Each row was made from one walk, in order. Every step used is in the known rows, and no mark comes twice. Write each row's walk.
Known rows
rozi, gisu, lugus: [  2  -8  -6  -3  -3  -3   8 -11  -5   7 -12  -5  34 -20  -3   6  15  17
  -9  37 -10 -13 -11  -5  24 -23   9   7  30  -3  -5 -13 -13  19   5   1
   5   0  -2 -13 -20  -6   1   8  -2 -24 -14 -19  -6   5 -19   3  17   3
  -7 -27  18   6  26  -2  -7   1]
lugus, keniba, gurov, gisu, rozi, zape: [-30   3 -49  -7 -38   0 -17  39  21   2  16  15  24  12   8  -2  41  -9
 -35  -3 -11  -6  -3   6 -15 -16  17  -3  -6  24  33 -22  10  -6   4  -7
   8  23  37  11  34  25  -6  11  -5  29  -1  32 -15 -39  22 -10 -21   2
  24  19 -16  -1 -20   3  -5  11]
zape, gurov, keniba, rozi: [  4  10 -14 -16  20   3  26 -26  22 -12 -10   3  -7  -1   3   4  -8  -9
   4  15  37  -1  -8   2  -8  11 -12  33   5   3   4  18 -19  -7   3 -13
   1  -5  33  -9 -14  11  11  11   1   4   7   8  44   6  10   5 -14 -20
  30   2  -1  -5  -2  23   7 -35]
lugus, keniba, rozi, gisu, gurov, zape: [ 15  21 -23  10   4   7   3 -44   2  -5  -9 -31  11   4  34 -17  12  30
  -9  11  19  17  16 -15  21  27 -39  22  13   5 -30  19 -26  24   5   2
   6 -15  12 -12   4  20  18  25  -6   1  -2  -3  27 -16   8 -10  10 -17
 -17 -11  46  11  26 -31  27   0]
rozi, keniba, gurov, zape: [ -8 -12   1  -4  -9   7  28  -7  13  -1   8  24  -9  -9 -13  13   6  -8
  17   5  13  13  15  -7 -22 -35  10   2  13   1  24   3   3 -19   0  12
   1  16  15 -10  20   4   9  -4  -4  11  20  16  -5 -24  16  29  -7 -17
  23   4 -29  -9  -2  28  15 -24]
rozi, zape, lugus, keniba: [  2  -8 -16  -2 -14  16  -5  13  16  19  16 -14 -26  26   0   6  13  -5
   6 -25 -28  19  28  31 -16  10 -12  -1  11  12  25   8  30 -19  14 -18
   3   3   0  14  46  32   2   0  -1  12   4  26 -14 -13  34   1 -15  -7
   8   5  20  -1 -29 -10   8  11]
lugus, keniba, rozi, zape, gurov: [-18  18 -22  -6   7   6  -6 -13  40 -13  21 -14   9  18  -3 -15  30  10
 -21 -19   8  24  13  12  -8  -4   1  18  -6  23  30  -3   6 -20  20 -34
  17 -10  47  -7  14  59  -4  14   0  16   6  31  19  -4  10  18 -15 -12
  24  24  -2   8 -18  -2  15  -4]
gisu, rozi, zape: [ -6 -20  -8   3 -19  10  -4  34   4  27  21  24   4  12 -10  18  18  -4
   2 -13 -33 -10   0  11 -20 -15   2 -14  26 -10  31 -26  15 -18  -9   6
  15  13 -14  -6  17 -10  -5  -6   2   1  -6  -8 -34  -9  13  -8 -15  23
  12  -7  -6 -17 -14  -6 -25   4]
rozi, keniba, gurov: [-18 -12  -5  -6  -3  -1  10   7  18  -5  12  20   5   2 -29   9  10   0
   9  -9  -3  18  14  -4 -21 -42  30  -4   7   4  27 -14  25 -22   7  -8
 -11   7  12   0  17  18  -1  -7   0  13  13  25 -10  -5   1  25  -5  -7
  24  17 -25 -15 -14  25   3 -10]
lugus, keniba: [ -5  17 -21   0  -9  -1 -16   2  16  -3   5 -19   8  12  22  -1  19   6
 -21   2   1  10   7   5   2  16 -12   5 -12  19   9   1  -4  12   5  -7
   9   1  20  -1   8  30  -2  13   2  11   1  12   9 -20  19 -17  -7  -9
  -3   8  18  11   2 -15   5  12]
gurov, keniba, rozi, zape: [  3 -15  14   0  12  13  31 -31   2  -6  17  14  -8   6   4  -3  -7   5
  15  -8   1  10   7   8  -6  14 -16  11  24  -5   2 -10 -11 -28   7  -8
   7   5  14  -7   5   2   5  -7   2   6   6   0  11   4   6  10  -1   6
   9 -14   0  -1  -7   8  20 -23]
lugus, keniba, rozi, gisu: [  1  17 -34  -4  17  -8 -21 -34  22  -5  -3 -26  22  16  13 -16  22  25
 -25  11   1  20   2  -4  17  16 -10  30  10  27 -12  10 -10  21  18 -15
   0 -14  22  -2  -3  45  -1  27  -5   4 -11  16  21  -6   4  -5   7 -20
  -6  12  47   5   8 -16  14   9]
rozi, keniba, gurov, gisu, lugus: [-33  -8  -3  -7 -19  -2  10  16   2 -21  17  28  26 -16 -23  -7  14   3
  -9  -6   2  -5   3 -17  -6 -58  49 -19   1  10  30 -35  13 -17  12 -14
   7  15  31   4  12  -4  -6 -11  -5  12   9  19 -16 -21 -30  38   5   2
  12  13 -52  10 -15  29  14  -3]
zape, gurov: [ -7  12 -19 -12   4   0   3   7  21  -1  -9  -2  -1  -5 -10   6  10 -13
  -4   8  19  -5  -5   4 -12 -15   7  16  -6   2  17  13   3  -4   2 -12
  -2  -5  19  -2  -4  12   5   8  -1   0   4   9  17   7   4   6 -17 -11
  30  10 -12  -8  -7  17 -11 -15]
gisu, rozi, keniba: [ -5 -14 -10   3  -9   5 -11  34   1  20  18  23   4  15 -13  25   9   4
  12 -15 -26  -3   3  -6 -24 -25   7 -21  24  -8  27 -22  19  -7  -9   6
  12   9 -17  -6   9 -15  -4  -5   0   7  -5  -9 -29 -17   8  -6  -8  14
   4   5  -3 -19 -13   0 -21   6]
rozi, gisu, lugus, keniba: [  1   7 -23  -2 -10  -4  -7 -10   7   5  -6 -22  39 -10  13   5  30  22
 -27  40  -9  -6  -6  -3  26 -11  -2  11  21  11   3 -11 -18  29  10  -6
  12   1  16 -16 -13  18  -1  19   0 -16 -14  -7   1 -10  -4  -9  12  -5
  -8 -20  32  18  26 -15  -4  10]
zape, lugus: [ 15  -7 -12  -7   1   4  -1   4   1  15 -11 -10 -35  14  -2  10 -21 -15
  19  -9  -7   5  12  17 -10  19  -8   8   8   5  -3  31  19   1   5  -3
 -10  -1 -17  20  22   2   8   3  -3   2  -1  12   2  -5  20  -1  -9 -15
   0   6  25 -11 -18   2   4   4]
gisu, lugus, keniba, gurov: [-18   8 -14  -6 -20  -4   1   0  25 -19   8  -7  36 -10   9   2  31   3
 -31  29  14  -2  -1   7   9 -19  10   6 -16  24  31 -19 -14   9   6 -13
  19  13  47 -20  -6  34  -5  11   6   7   7  16  11 -21  11   3  -7 -11
   6   0 -12  26  16   5   2   4]
zape, lugus, keniba, gurov: [  3   6 -41 -14 -12   1  -9   5  29   6 -11 -18 -22  24   8  12   2 -18
  -4   4   6  16  15  24 -13  18  -5  25  -8  30  13  35  19   7   9 -10
 -14   7  16  18  34  44   8  16  -4  20   8  45  15 -22  47  -9 -22 -36
  16  22  26  -8 -15   5   5   7]
gurov, zape, lugus, keniba, rozi: [ 25  11 -16  -5   3  13   7 -34  10  -1  -4 -19 -37  15  36  -1 -14  -8
   9   3  25  14  17  10  -5  42 -40  29   3  22  -6  51 -17   8   6   4
  15   2  14   2  20  21  14  18  -8   9  10  18  29 -36  42   1 -11 -39
  -8   3  32   9  -2  -6  37 -11]
gurov, gisu, lugus, keniba, rozi: [-24  20 -12  -2  -8  -2 -12 -12  -4 -37  16  -8  36  -7  21 -35  16  15
 -42  -3  18 -12  -6 -18  24  -4  16  -5 -18  29   2 -21 -23   9  17 -25
  32   2  49   0  -7   9 -10  10  -6  11  -3  10  11 -32 -32  15  11   0
 -20  10 -15  43   0  -5  32  13]
keniba, gurov, gisu, lugus: [-27  -2 -14 -10 -22  -6  12  12   0 -23   1  20  31 -22  -6 -14  13 -10
 -28  17  20 -21 -15 -12   9 -36  38  -4 -14  16  12 -21  -9  -2   7  -7
   6  16  38   4  -1  -6  -2  -2  -5   8   4  17   1 -20 -23  20   1  -2
  11   5 -45  18   2  26  12  -4]

Write each row's walk
[ 14 -20   7  -5  11  17  31 -27   4   6   8   7 -32  17   3   4 -22  -5
  29 -14  -2  14  16  20 -10  26 -23  17  30  -1   0  14   2 -27  11 -10
  -1   4   1   9  19   4  11  -4  -1   7   6  11  12   0  19   9  -6  -7
  10  -8  17  -7 -19   9  24 -21]
gurov, keniba, rozi, zape, lugus
[ 14  -8   2  -6  16   2  28 -46  -5  -6 -10   1  21 -12  13   1  -6  17
   3  39  12  -9 -11  -7  21  10 -15  26  35  -2 -18  -4 -35  12   7  -3
   6   3  13 -18 -29  -6   8  11  -1 -15  -8 -19  25   2  -9   2  14  -7
  -6 -30  28   7  25   9  13 -21]
gurov, keniba, rozi, gisu, lugus
[ 12   1 -10  13  -1   4   3  -9 -17  15 -21 -17  13  -4   0  -3   5  25
   9  10  -9   2   7 -14  17  -2 -13  -2  24 -23 -33   1   6  20  -4   6
 -22 -15 -27   1   3 -18  17   5  -5 -14 -13 -19  -3  17 -17 -15  18  10
 -12 -23  35 -13  21 -25  -4   8]
rozi, gisu, gurov
[ 18   7  16  19 -14  18  25 -11 -25   1  -7  -6 -14 -15  26  -2 -12  10
  21  -1  22  -4  16 -16   5  11 -37 -14   3 -27 -20  10 -18   3 -18  21
   8  -3 -10 -12   9 -34  23  -5   0  -3   9 -23   8 -12   5  -9   2   5
 -17 -30  -2   6  22 -22  17  -9]
gisu, gurov, zape
[  3  20 -26  10  13   1 -17 -33   7  -7  -6 -34  23  16  18 -21  16  36
 -15  -1   5  22  14 -13  22  20 -21  15   8  11 -27   6  -7  22  11 -13
  -5 -24  12  -4   3  31   9  20  -4   2  -9   7  21  -1  -3 -13  11  -9
 -18   3  48   8  16 -33  16  15]
lugus, keniba, rozi, gisu, gurov
[-28 -17 -34  -7 -30   1   0  41   7   5  10  38  19   2 -13   1  22 -18
 -16  -5 -11 -17 -12  -1 -19 -30  33  -7   7   7  25 -24  14 -17  -3   3
  -2  23  18  13  26  -8  -3  -2  -8  19  -1  22 -24 -22   1   7 -18  12
  28  13 -37 -16 -22  20  -9  -1]
keniba, gurov, gisu, rozi, zape
[ -7   2 -33  -9 -14  -8   1  -9  19   2 -12 -13  45 -11   4   7  35  13
 -28  49   0  -4  -8   2  20 -21  10  23  15  19  12 -10 -14  25   9  -5
   1   6  28 -15  -8  33   0  22  -1  -9  -8   9   6 -10   5  -4   6 -15
   8 -11  23  10  28   2  -5   4]
rozi, gisu, lugus, keniba, gurov
[  8 -21 -26 -10 -21  10  11  26  10  27   1  29 -26  12  -7  39  -4 -23
  28   2  -5  -1  10   4 -38 -18   0   3  28   0  31  18  17  -9 -11  21
   4  22 -13   0  32 -11  11   2  -6  11   9  14 -16 -37  43   3 -23 -19
  23   4  -2 -28 -15  21  -9 -15]
gisu, rozi, keniba, gurov, zape, lugus
[-18   5   9   4  -3   6   1 -19  16 -21  32  -8  32   2   4 -16  27  24
 -25  -7  -5  11  11   6  12 -12   5  -3   2  19  30 -31 -11 -13  17 -28
  40  -2  43 -23  -4  37 -11   5   6   4   6   8   2 -12 -11  20   6   5
  -6  -1  -9  35   5 -10  20   7]
gisu, lugus, keniba, rozi, zape
[-29   5   0  -7   5   8  14 -11  11 -28  24  14  25 -11 -20 -29  17   7
 -17 -20  13  -4  -3  -4   0 -39  32   1   1   9  26 -24   1 -32  21 -36
  27  -6  48  -5  -2  10  -5  -3  -6   1   4  14   4   3 -41  45   1   6
  19  13 -44  18 -19  18  22 -14]
keniba, rozi, zape, gurov, gisu, lugus
[ 13   4  15  16  11  12  24 -31 -18 -14  -4  -7  -7   2  20  -9 -24  21
  21 -10  20   7  16 -12  10  29 -36  -3   7 -22 -30   1 -16   0  -7   1
  -4 -12   0  -5  -3 -21  21  -5   3   5   6 -17  28   9  -7 -12   9  10
 -16 -22  13   3  14 -18  20 -12]
gisu, gurov, keniba, rozi
[ 27   8 -20  -5 -15  13   9 -12   5  13  -9 -19 -40  10  38  13  -8 -17
  12  13  15   4  17  13  -7  36 -42  18   4  15   1  47 -14  12  -1  13
  13  12   4   4  28   9  15  16  -7   8   9  13  17 -41  52 -11 -17 -33
  -4  -8  31   7  -1  -8  22  -8]
gurov, zape, lugus, keniba
[-19  18 -30 -14  -5  -1   1  17   8 -11  -9   5   7 -11  -4 -13  10 -17
 -20   0  24 -18 -15  -9  -6 -18  23   5 -15   6   8   5   1   0   5 -14
   0   0  29  15   6  -4   5   9 -10  10   0  15  13  -8 -18  12 -13  -7
  25  17 -29   0 -18  19   3 -11]
zape, gurov, gisu
[-23  15  -6  -5  -1   7   4 -16  32 -23  26 -11  32  -4  -3 -11  33  15
 -27  -1  11   7   6   9   5 -24   9   8  -4  20  41 -23  -8 -17  18 -38
  39  -5  55 -25  -6  47  -7   9   5   2   9  16  14  -7  -8  23  -6  -5
  15   6 -18  29   0   1  12  -4]
gisu, lugus, keniba, rozi, zape, gurov
[ -4   6 -64 -17 -27  -1 -24  35  18  12 -10  -1 -12  26  16  11   7 -26
 -17   2   0  -6   1  15 -16  15   2  13  -6  31  15  26  17  14   2  -2
  -7  14  14  30  40  18   6  19 -12  27  -4  38   2 -45  40 -21 -27 -24
  14  26  20 -10 -25   6  -4  14]
zape, lugus, keniba, gurov, gisu, rozi
[-17  -3  -6  -6  -6  11  15  14  22   8  12   8  -2  -3 -24   6  22  -9
   3 -14  -6   6   7  16 -19 -30  12   4   9  -7  35 -10  19 -33   8 -17
   4   0  17  -5  17  18   1  -4   2   1   6  13  -7  12   5  19 -17   4
  37   3 -26 -11 -20  13  -8 -17]
rozi, zape, gurov
[ -7  21 -18  -1  13  -2 -19 -26  21 -20  10 -21  11  20  16 -20  13  17
 -23  -8  12  21   8  -1   7  20 -10  17 -12  29   0   5 -11   7  15 -19
  13 -12  33  -3   0  44  -4  17   0  14   1  21  23 -13   8   0  -1 -15
  -6  20  18  17   1 -12  20   8]
lugus, keniba, rozi
[  1  -3  -3  -3  21  -7   5 -42   0 -12  -3  -7  35  -8  -6 -13   8  26
 -11  20   2  -1  -9 -12  24 -14  10  21  26   9 -13  -6 -19  10  15 -12
   8 -12  10 -16 -29   8  -1  11  -6 -20 -11  -8  11  11 -32  20  22  -7
 -10  -7  21  11  20   1  12  -3]
keniba, rozi, gisu, lugus
[ 17   8 -42 -11  15   0 -19 -27  18   8 -13 -34 -13  31  11  -5  -1   7
  -3   0  -5  23  13  13   5  33 -17  36  17  30 -16  41   9  19  21 -16
 -10 -14   2  16  17  42   8  26 -10   4  -9  27  21 -10  24  -4  -2 -36
  -4  15  66  -5  -9 -11  17  10]
zape, lugus, keniba, rozi, gisu
[-24  19 -45 -11 -23  -8 -14  13  20 -17  -1  -3  19   4  15 -15  27  -8
 -38   9  16   0  -4  -4   2  -3  16   9 -25  33  10  -4  -1  10  10  -8
  -4  13  44  15  20  32  -2  15  -4  28   2  39  12 -34  12  -3 -12 -16
  14  25 -11  11  -9   7  11   8]
lugus, keniba, gurov, gisu
[-30  11  -4   2 -14   5  -7  -7  -1 -30  30   1  35  -6  11 -35  26  18
 -40 -16   2  -5   2  -8  18 -17  22 -15  -5  22  18 -36 -12  -9  22 -30
  38   4  48   0   7  12 -11   2  -4  11   0  13  -3 -28 -32  24  10  11
 -11   7 -26  40 -11  -4  31  11]
gurov, gisu, lugus, keniba, rozi, zape
[ -4 -16 -42  -7 -29   9 -11  40  27  31  11   9 -11  30  -7  28  21 -19
   1  -6 -29   3  12  30 -32  -1  -2   4  17  16  40   3  29 -13  -3  -1
   2  20   0   9  45  26   1   8   0  18   0  29 -21 -25  54 -15 -33  -6
  26  12  14 -24 -25   0 -20   8]
gisu, rozi, zape, lugus, keniba, gurov
[-17  -6 -35 -10 -29  10  -4  22  21   8   9   1 -15  19  -2  -6  17 -17
  -9 -21 -16  11  19  23 -16  -5  12   3   3  23  25   4  31 -20  19 -20
  -6  14  21  30  57  31   4   5  -9  26   6  46 -13 -28  24  11 -20 -12
  22  21  -4  -3 -37   7  17   9]
rozi, zape, lugus, keniba, gurov, gisu
[ 29   1 -10   6  18  10  20 -47 -15   7 -23 -20 -18   5  12 -10 -22  18
  26   1  14  12  16 -11  13  24 -33  23  33 -10 -46  40  -8  13   3   8
 -11 -20 -21   4  10 -12  25  13 -13 -13  -3  -7  22   2  -1   6  14 -20
 -16 -16  50  -9  13 -15  29 -10]
keniba, rozi, gisu, gurov, zape, lugus
[  5   5 -18 -16  18   1  32 -36  17  -7 -17  -1  21 -16   2   8   5   3
  -2  42  32 -12 -17  -1   7  -7  -6  38  24  -2   2   7 -29   6   8 -13
   6  -3  32 -19 -29   7  12  16  -1 -14  -4  -7  41   9  -6   7  -1 -18
  25 -17  11   1  17  21   2 -33]
zape, gurov, keniba, rozi, gisu, lugus
